Each row comes from the steps of one walk. Every step used is in the known rows, and no mark comes twice. Write the walk behind each row, first mark first.
Known rows:
kone -> bonatep -> tusanib -> gelar: [-0.93  4.37  2.44 -2.07 -2.67  0.05 -0.44  0.64  2.57 -3.01  7.27  0.53
 -2.03  0.13 -0.40 -0.65 -4.21 -2.71  1.41  3.13 -0.66  2.90]
kone -> bonatep -> tusanib -> gelar -> pivi: [ 1.34  1.91  4.24  0.05 -3.75  2.43  0.98 -0.30  4.05 -0.54  5.06 -1.32
 -3.19  4.04  2.76 -0.74 -1.14 -1.43 -4.15  5.12 -0.12  3.67]
tusanib -> gelar -> kone -> bonatep -> zufizo -> gafaz: [ 1.40  0.47  2.10 -3.61 -0.90 -2.85  0.06 -0.67  2.03 -3.29 -0.11 -1.48
 -0.21  2.94 -0.40  0.26  2.22 -2.82 -1.97 -0.34  0.18  6.63]
bonatep -> tusanib -> gelar: [ 0.12  3.90  0.08  0.35 -2.33  0.45 -0.01  1.36  0.56 -1.88  6.06 -1.42
 -1.53  0.69 -4.31 -1.12 -3.87 -0.08  0.71  5.17 -1.78  2.30]
zufizo -> bonatep -> kone -> gafaz -> tusanib -> gelar -> pivi: [-0.24 -6.39  4.31  2.62 -2.02  3.20  5.48 -2.31  2.39  3.85  5.77 -0.43
 -1.17  7.04 -1.59 -0.47  0.00  1.05 -3.83  3.58  2.68  1.89]
kone -> gafaz -> tusanib -> gelar: [-1.02 -1.75  0.21  0.85  0.60  1.76  4.90 -2.07  1.36  1.52  5.93  1.16
 -0.05  1.25 -6.03  0.55 -1.27  0.17  3.01  1.24  1.33  0.30]
tusanib -> gelar -> pivi: [ 0.95 -2.13  1.62  1.71 -1.86  1.95  3.03  0.61  2.36  0.15  5.61 -1.70
 -2.71  5.08 -1.74  0.67  1.05  1.70 -6.29  4.67  0.03  2.62]
tusanib -> gelar -> kone -> bonatep -> zufizo: [ 1.05  3.03  7.57  0.48 -0.46  0.67 -2.37 -0.12  4.59 -5.57 -0.27  0.86
 -1.56  3.29 -1.28 -0.30 -0.24 -1.49 -2.72  2.29 -2.96  2.00]
gafaz -> zufizo: [ 0.37  1.48  4.52 -4.33 -1.56 -0.06 -0.64  3.62 -0.39 -1.69 -4.48  0.05
 -3.63  5.22 -4.03  1.53  3.17  6.09 -2.99  2.62 -2.31 -2.64]
gafaz -> zufizo -> bonatep -> tusanib -> gelar -> kone: [ 3.30 -0.19  3.63  0.85 -0.54 -1.78 -3.20  0.06 -1.38 -0.56  2.91 -1.01
 -3.79  3.46 -6.67 -3.62 -0.31  2.39 -5.08  3.88 -2.08  1.32]
gafaz -> tusanib -> gelar -> pivi: [ 0.76 -3.34  2.93  2.06 -1.50  2.33  3.08 -1.87  2.71  2.89  3.76 -2.50
 -2.61  4.40 -1.69 -0.88  2.66  2.12 -3.48  4.90  0.94  1.86]
kone -> gelar: [ 1.09 -0.18 -1.39 -2.11 -1.19  4.46  2.82 -0.08  1.28  0.02  4.31  0.37
 -2.16  1.74 -0.63 -0.76  2.01  2.73 -0.74  0.52 -0.57  0.57]
kone -> bonatep: [ 0.48  0.03  3.32 -4.58 -3.04  1.13 -0.83 -0.41  3.34 -4.38  3.89  1.29
 -4.19  3.19  2.19  2.44  0.65  1.97  1.15 -0.70 -1.43  1.25]
zufizo -> gafaz -> tusanib -> gelar -> kone -> bonatep: [ 0.68 -3.55  3.47 -2.31 -0.21 -1.93 -1.14 -5.09  2.69 -0.94  5.31 -0.59
 -2.33  1.38  0.81 -0.29  2.62 -1.64  0.11 -2.47  0.88  4.27]
bonatep -> tusanib -> gelar -> pivi: [ 1.85  1.44  2.19  1.63 -2.94  2.49  1.32  0.76  2.32  0.36  3.98 -3.09
 -2.72  4.61 -0.54 -1.17 -0.96  0.61 -4.93  6.70 -1.36  3.40]
zufizo -> gafaz -> tusanib -> gelar -> kone: [ 1.74 -5.38 -0.01  1.79  1.42 -1.74 -1.00 -4.75  0.34  1.58  3.85 -4.04
 -1.78  1.74 -6.59 -2.50  3.56  2.00 -1.40  0.02 -0.65  3.41]
gafaz -> tusanib: [ 1.89 -3.33  1.47 -0.69 -2.04  1.75 -0.42 -3.09  1.07  1.46 -1.32 -2.90
 -3.31  3.17 -4.18 -0.07  3.68  6.59  3.80  2.37 -1.92 -0.61]
bonatep -> zufizo -> gafaz: [ 2.53  0.75 -1.27 -3.82 -2.36 -1.48  0.96  1.60 -0.02 -2.60 -4.43 -3.84
 -0.67  4.57 -2.16  1.48  3.05  1.80 -0.64  1.93 -1.54  4.82]
bonatep -> zufizo -> gafaz -> tusanib -> gelar -> kone: [ 2.16 -2.81  2.41  2.69  1.68 -1.26 -1.43 -3.62  1.04  0.89  0.52 -4.15
 -0.92  2.49 -6.60 -2.75  2.76  0.92 -1.84  1.73 -1.17  3.47]
gelar -> kone: [ 3.81 -3.94  0.60  2.01  0.01  0.89 -3.68 -2.27  1.43 -1.65  1.79 -4.31
 -4.33  4.87 -6.34 -0.73  2.33  6.66 -3.57  1.10 -5.21  0.56]

Write each row's walk:
[ 2.09 -2.37 -1.10  2.10  2.13  2.25  2.97 -1.99  2.21 -1.39  5.95  0.44
 -0.84  4.10 -7.07  0.84 -2.48  0.87 -2.00 -0.68 -1.97  0.93]  tusanib -> gelar -> kone -> gafaz
[-1.89 -4.73  7.05 -2.24 -3.37  0.15 -0.64  2.46 -0.47 -0.57  1.13 -0.59
 -2.34  8.51 -3.32  1.00  0.10  6.27 -3.62  2.08 -1.20 -2.32]  gafaz -> zufizo -> bonatep -> kone
[-2.15 -5.08  2.56  1.36 -0.33  1.42  5.37 -2.26  0.92  1.92  7.80  1.50
  0.57  3.22 -5.92  0.30 -2.19  0.60  2.05  1.24  2.45  0.22]  zufizo -> bonatep -> kone -> gafaz -> tusanib -> gelar
[-1.09 -4.55  3.23  0.89 -1.09  4.82  2.62 -3.90  3.50  2.25 -0.74 -2.39
  0.13  5.71 -3.34  1.59 -0.97  5.06  4.44  0.10 -1.64 -1.66]  bonatep -> kone -> gafaz -> tusanib
[ 3.16 -2.47  3.82 -2.26 -1.16 -1.02 -1.63 -4.61  1.89  0.68 -5.39 -3.78
 -1.66  3.95 -0.14 -1.10  5.51  1.84  2.27  0.36 -0.54  3.86]  gelar -> kone -> bonatep -> zufizo -> gafaz -> tusanib
[ 6.70  2.20  2.88 -2.61 -3.36  0.43 -2.09  1.42 -2.28 -0.43 -1.92  0.19
 -4.32  6.78 -3.62 -1.97 -1.35  4.10 -2.21  4.37 -2.12  0.74]  gelar -> kone -> gafaz -> zufizo -> bonatep -> tusanib
[ 2.53  0.45  1.04  3.11 -0.11  0.19 -3.76 -1.76  1.33 -1.45  4.73 -3.82
 -2.92  2.19 -6.26 -3.21 -1.56  1.58 -3.03  3.17 -4.35  1.97]  bonatep -> tusanib -> gelar -> kone
[ 1.43  3.00  1.46 -2.14 -2.46 -0.62  2.87  2.91 -2.03 -0.56  5.06  2.73
 -1.68  2.67 -4.92 -0.76 -4.03 -0.96 -1.04  4.70  1.29  1.32]  kone -> gafaz -> zufizo -> bonatep -> tusanib -> gelar
[-0.87 -3.19 -1.41 -1.55 -0.46 -2.24  3.28 -2.03 -0.55  2.01  5.10 -2.03
 -0.32  0.45 -4.60 -0.25  2.34  0.07  2.38  1.29  2.49  3.51]  zufizo -> gafaz -> tusanib -> gelar
[-0.57 -0.61  0.93 -0.54 -0.32 -1.66  3.10 -1.11  0.23  0.94  1.60 -1.97
  0.47  0.97 -4.98 -0.74  1.76 -0.85  1.99  2.62  1.76  3.44]  bonatep -> zufizo -> gafaz -> tusanib -> gelar
[ 1.35 -2.85  0.57  3.08  1.24 -0.37 -1.99 -1.81  1.02 -1.62  6.22 -2.28
 -2.83  2.32 -7.64 -1.90  0.29  2.80 -4.11  1.28 -3.33  1.52]  tusanib -> gelar -> kone
[ 3.85 -3.21  2.70 -2.86 -0.63 -1.28  2.80  2.07 -3.41  0.08  3.47  4.35
 -3.43  6.46 -7.03  0.41  0.94  2.99 -5.24  1.60  1.80 -0.31]  tusanib -> gelar -> kone -> gafaz -> zufizo -> bonatep
[-1.34 -1.98  1.44  0.85 -0.40  0.17  2.20 -1.47  0.99  1.23  5.62 -0.27
 -1.15  0.37 -6.34 -0.37  0.75  2.11  2.24  2.72  0.65  0.38]  gafaz -> tusanib -> gelar
[ 1.45 -4.43  1.91  3.40  1.53 -0.10 -2.18 -4.16  1.33  1.26  4.55 -2.73
 -2.73  2.01 -7.90 -2.61  1.94  3.41 -1.71  1.60 -2.02  0.72]  gafaz -> tusanib -> gelar -> kone
[ 1.06 -3.98  1.05  0.20 -1.54  0.55  4.22 -2.01  1.44  3.49  3.13 -3.59
 -2.09  4.35 -1.03 -0.49  4.01  0.65 -3.35  3.72  2.39  4.58]  zufizo -> gafaz -> tusanib -> gelar -> pivi
[ 3.84 -2.52  2.93 -4.95 -3.59 -1.93  0.55  3.72 -4.45 -0.66  0.43  2.85
 -5.56  6.66 -5.25  0.63  3.40  6.74 -3.52  3.40  0.64 -0.93]  gafaz -> zufizo -> bonatep
[ 1.55  3.69  4.38 -2.22  0.81  0.82  0.64  1.21  0.61 -0.28 -2.67  0.62
 -1.61  4.76 -4.96 -0.04 -1.44  1.35 -3.63  2.20 -1.99 -1.41]  bonatep -> tusanib -> gelar -> kone -> gafaz -> zufizo
[ 4.54 -1.61 -1.03  1.31 -0.12  1.42  1.99 -1.74  0.33 -0.71  6.41  0.84
 -1.98  4.43 -6.96 -0.58 -3.82  0.46 -1.79  1.15 -1.22  2.36]  zufizo -> bonatep -> tusanib -> gelar -> kone -> gafaz
[ 2.89  0.41 -0.88  1.97  0.83  2.61  1.29 -1.94  2.17 -1.14  4.45 -0.78
 -1.02  4.00 -6.16 -0.55 -4.00  0.11 -1.05  0.92 -2.91  1.51]  bonatep -> tusanib -> gelar -> kone -> gafaz
[ 4.74  2.86  3.03 -3.90 -5.25 -0.70 -2.37  3.25 -3.16 -1.15 -2.28 -0.36
 -5.28  5.79 -2.43 -1.67 -0.21  4.98 -1.13  5.85 -2.10  0.34]  gafaz -> zufizo -> bonatep -> tusanib
[-1.99 -3.14  4.66 -2.77 -1.93  3.45  2.57  1.48  0.08  1.64  3.75  1.48
 -1.29  5.21  0.65 -1.19  1.33  3.11 -3.15  0.69  1.56 -1.11]  gafaz -> zufizo -> bonatep -> kone -> gelar
[-0.14 -3.12  5.50 -0.70 -0.17  0.06 -2.43 -4.66  3.78 -1.77  6.00  0.54
 -3.20  1.43 -1.03 -0.63  1.31 -0.19 -0.22 -1.14 -0.61  1.66]  gafaz -> tusanib -> gelar -> kone -> bonatep
[ 0.71  0.90  4.25 -1.96  1.93  0.68  1.99  1.21  0.67 -0.45 -1.04  1.68
 -1.41  5.23 -6.42  1.36  0.21  1.86 -4.32  0.62 -1.02 -2.32]  tusanib -> gelar -> kone -> gafaz -> zufizo
[ 2.34 -4.63 -1.80 -3.53 -2.21 -1.25  1.06 -3.51 -0.72  2.64 -1.96 -4.72
 -2.48  3.19 -2.23  0.02  5.30  4.72  4.01  0.35  0.59  3.07]  zufizo -> gafaz -> tusanib
[-1.30 -0.16  2.97 -2.36 -0.76 -1.79  2.72 -1.79  1.60 -0.05  2.51  0.00
  0.34  0.40 -1.34 -0.20  1.66 -3.00  2.50  1.52  2.83  3.81]  kone -> bonatep -> zufizo -> gafaz -> tusanib -> gelar
